Each row comes from the steps of one walk. Every step used is in the known rows, and no mark comes twice. Write the walk behind each row, first mark first.
Known rows
g -> b -> q -> r: [-11.6 -20.2  29.0 -21.1   0.4   2.3 -31.3  12.8   8.2  33.9  53.1 -26.7
  23.6   0.9 -13.8  -8.0 -24.5 -12.6  -9.6  17.8 -38.4]
q -> r -> g -> b: [-37.9   6.9  22.7 -32.5  -9.1  -0.8 -21.6  -3.8   8.9  25.4  45.4 -13.8
   2.8  -5.9 -33.1   7.9  -7.7   3.0 -13.1  25.5  -3.8]
y -> c -> b -> q -> r: [-21.2 -24.2  23.4 -18.6  21.4  -1.6 -30.7  15.4 -15.3  30.7  63.1 -18.4
  28.2  -3.8  -8.5 -14.2 -10.9 -14.1  12.6  11.1 -31.2]
y -> c -> b: [-64.3 -18.9  22.3 -22.7  24.3  -9.6  -6.2  15.5 -37.0  -7.4  50.6 -18.1
  21.1  14.7 -39.6 -17.9 -14.7  -5.8  22.8  16.2 -13.4]
b -> e: [-43.3 -21.7  42.9 -46.8  13.1 -16.7  33.4   0.3  -5.2  -8.5  53.3   8.8
  28.6  16.0 -61.7   5.2 -38.9   0.4  15.6 -13.4 -34.2]
g -> r -> q -> b: [-42.5  -7.3  27.6 -34.9 -23.0 -14.9 -20.0   6.9  -5.6   7.9  60.6 -29.3
   1.3  -3.1 -16.7  11.4   4.2 -25.4   4.8  46.8 -21.5]
q -> r -> g -> b -> e: [-31.9  -1.6  37.0 -43.0   2.3 -10.0   0.2 -13.7   8.3  26.1  49.8  -4.8
  13.6  -3.9 -43.2   0.7  -5.1   7.6  -6.9   6.4  -8.2]
c -> r: [-37.7 -19.2  31.9 -16.5  -2.2   0.7  -2.0   5.5   1.8  -6.1  68.7  -4.8
  26.8   2.8 -41.5   9.6 -37.8   5.4   3.8 -22.5 -36.8]
r -> q -> b: [-53.9  -1.8  18.9 -38.0 -10.2 -22.0  -1.1   5.7  -9.1  -1.6  44.5 -14.4
  12.7  -4.0  -8.6  16.0  -4.5 -18.8   3.9  50.1 -29.6]
r -> g -> b: [-55.6   0.0  21.8 -33.5   0.1  -4.0 -11.6  -5.3   2.2   6.1  33.0 -20.2
   0.9  12.5 -44.4  -0.8 -16.4   2.9  -1.6  34.1  -8.1]
r -> q: [-48.0 -15.4  21.0 -33.4  -3.2  -6.1  -4.1  12.4   8.4 -15.0  49.8   1.3
  10.0   6.1 -30.5  19.2 -24.8 -12.8  19.2  35.6 -36.2]
c -> r -> g -> b: [-45.8  -2.6  24.2 -17.5  -3.7   2.7 -25.1 -10.4   8.0  11.6  48.5 -25.7
   6.6   0.4 -35.2  -3.0 -10.5  11.4  -8.1  12.4 -11.4]
y -> c -> r: [-48.6 -33.6  33.7 -10.8   7.7   6.8 -19.7  12.0 -17.0  -5.0  84.2  -8.9
  21.6   4.4 -36.7   2.2 -22.7   3.0  19.1 -14.9 -22.8]
q -> r: [-28.0  -9.2  30.6 -35.2  -9.8  -3.8   2.7  13.7   2.5  11.1  65.3   9.4
  23.8  -5.9 -39.5  23.8 -34.8  -4.1  -2.7  -6.9 -27.7]
c -> y: [-33.2 -22.9  27.0 -29.4   8.1  -5.5   6.8 -10.7   0.5 -12.8  44.2 -17.9
  28.8   6.1 -58.3  -4.5 -39.5  19.6   2.9  -5.2 -29.4]
r -> c: [-58.4 -13.2  28.2 -37.3   3.1  -8.7   7.6  22.8 -19.3 -19.5  40.4  -5.1
  14.8  10.4 -50.2   2.7 -33.0 -16.9  17.9  35.8 -17.8]
y -> c: [-61.9 -32.7  31.4 -30.7  12.8  -1.0  -5.4  19.5 -25.9 -12.0  67.1  -2.4
  15.1  18.2 -47.3   4.3 -29.0  -7.9  29.2  12.2 -17.8]
b -> q: [-29.5 -31.4  26.3 -30.5  17.3  -4.4  -3.8  10.2   1.5   2.4  45.8 -11.4
  24.4  20.9 -31.7  -1.0 -46.2 -15.1  18.9  10.8 -54.7]
r -> q -> b -> c: [-39.0 -17.5  22.7 -37.6   9.8 -24.4   0.0  13.2 -45.5  -1.4  38.8 -14.4
  15.3  -2.2 -14.4  -3.4   5.6 -25.9   2.8  44.5 -25.7]
g -> r: [-35.6 -23.5  39.8 -32.5 -13.5   0.2  -8.7  14.3  -1.0  -2.1  70.6 -16.7
   5.9  17.9 -63.2   6.7 -33.7 -13.0  13.3  -0.9 -23.8]

Write each row's walk
[-41.1 -19.1  29.5 -40.6  13.8 -26.7  15.2  13.1 -57.7   0.0  38.3 -13.3
  23.9   6.4 -32.6  -8.3 -11.1 -18.8  -3.6  19.2 -23.8]	q -> b -> c
[-34.5   6.4  21.2 -43.6  -7.6  -3.5  -1.1  -7.0  11.6  17.4  56.8  17.1
   6.2 -12.5 -38.8  34.4 -18.0   1.9   2.9   3.4 -12.4]	q -> r -> g
[-37.7  -3.1  35.1 -38.1  16.0 -21.6  14.8   9.3 -20.7   8.7  45.1  -4.4
  32.4  -7.5 -41.4 -16.8  -7.2  -6.7   5.4  10.7 -12.9]	q -> r -> c -> b -> e
[-40.5 -19.5  25.3 -30.1   8.9  -7.1  -0.5  -1.2 -11.7 -17.9  36.1 -23.0
  24.4   0.7 -55.1 -13.9 -28.8   9.3   9.3  25.1 -16.2]	r -> c -> y
[-24.9 -22.4  23.7 -27.0  22.9  -6.8 -15.3 -18.9 -25.5   4.2  24.7 -35.9
  15.6   2.9 -51.6 -32.4  -3.3  19.2  -8.6  19.6  -6.4]	r -> g -> b -> c -> y
[-23.3 -24.3  20.9 -30.3  14.8 -21.2  -6.4  -9.5 -35.1  -1.8  34.3 -31.7
  25.2 -10.7 -23.0 -19.5   6.4   1.4  -4.7  33.0 -23.0]	r -> q -> b -> c -> y
[ -8.2 -24.6  24.8 -23.5   9.7  -1.3 -23.2  -0.5   0.9  12.7  46.4 -26.7
  30.5 -14.2 -28.5 -15.3 -20.2   3.1   2.0  22.4 -27.3]	b -> q -> r -> c -> y
[-17.4  -5.8  18.7 -38.6   5.2  -0.8 -15.7  -8.3  17.5  30.2  54.1   6.1
   9.9  -9.1 -21.0  22.8 -18.7  -6.2   9.2  10.5 -30.3]	b -> q -> r -> g
[ -9.0 -22.0  27.9 -29.6   4.0  -0.7 -13.5  12.1   9.5  25.5  61.4  -2.0
  26.7  -2.0 -20.2  11.4 -35.1 -13.8   4.2   0.4 -46.9]	b -> q -> r
[-52.7 -15.6  23.5 -21.5   7.8   5.5 -21.2  -8.9  -5.7   3.4  74.8   0.5
   4.8  -3.1 -36.8  14.5  -7.6   9.6  22.5  -3.9  -8.4]	y -> c -> r -> g
[-24.6 -24.5  27.1 -32.8  18.6 -22.8   7.0 -11.3 -46.1  -1.0  35.1 -31.0
  31.9  -2.8 -40.2 -23.5  -8.6   6.9 -10.4   9.5 -21.0]	q -> b -> c -> y
[-43.3   4.2  21.1 -27.4   6.1 -14.0  -5.2  20.7 -23.8   5.9  40.3 -13.3
  23.9 -10.1 -30.4 -11.2  -9.9 -13.0   0.8  30.2  -8.7]	q -> r -> c -> b
[-25.8 -18.2  20.8 -13.6  12.5   5.4 -39.0  -9.8  13.7  25.7  44.6 -36.3
  11.3   6.6 -15.1 -15.0 -14.8  -0.8   1.6  19.7 -34.9]	c -> r -> g -> b -> q
[-41.4 -16.3  26.2 -33.7  19.1  -8.4  -9.6   3.0 -34.9   5.2  27.3 -19.0
   5.1  13.0 -45.7 -18.0  -4.4  -6.6  -1.2  29.8  -7.1]	r -> g -> b -> c
[-19.8 -36.3  28.8 -29.6  24.4 -10.5   6.5  -5.3 -32.4 -11.7  38.2 -18.7
  31.0   6.5 -59.9 -21.8 -26.6  12.3   1.7  -5.4 -26.0]	b -> c -> y
[ -9.6 -22.9  26.0 -16.0   6.6   1.4 -39.2   0.7  -0.8  20.6  38.5 -48.2
  27.0 -12.2 -23.0 -33.2 -10.2   3.3 -10.4  38.3 -18.8]	g -> b -> q -> r -> c -> y
[-34.3 -16.5  19.8 -28.0  15.8  -0.6 -27.3  -5.6   8.9  19.9  31.1 -31.5
   7.5  16.3 -23.7 -12.4 -20.1  -8.1   7.7  38.5 -32.5]	r -> g -> b -> q
[-23.4 -13.8  27.3 -28.5  -1.4  -4.1  -9.9   0.8  -4.9   1.2  49.6 -16.8
  26.8 -17.7 -44.1  -5.7 -19.6   9.6  -3.6  17.4 -11.1]	q -> r -> c -> y
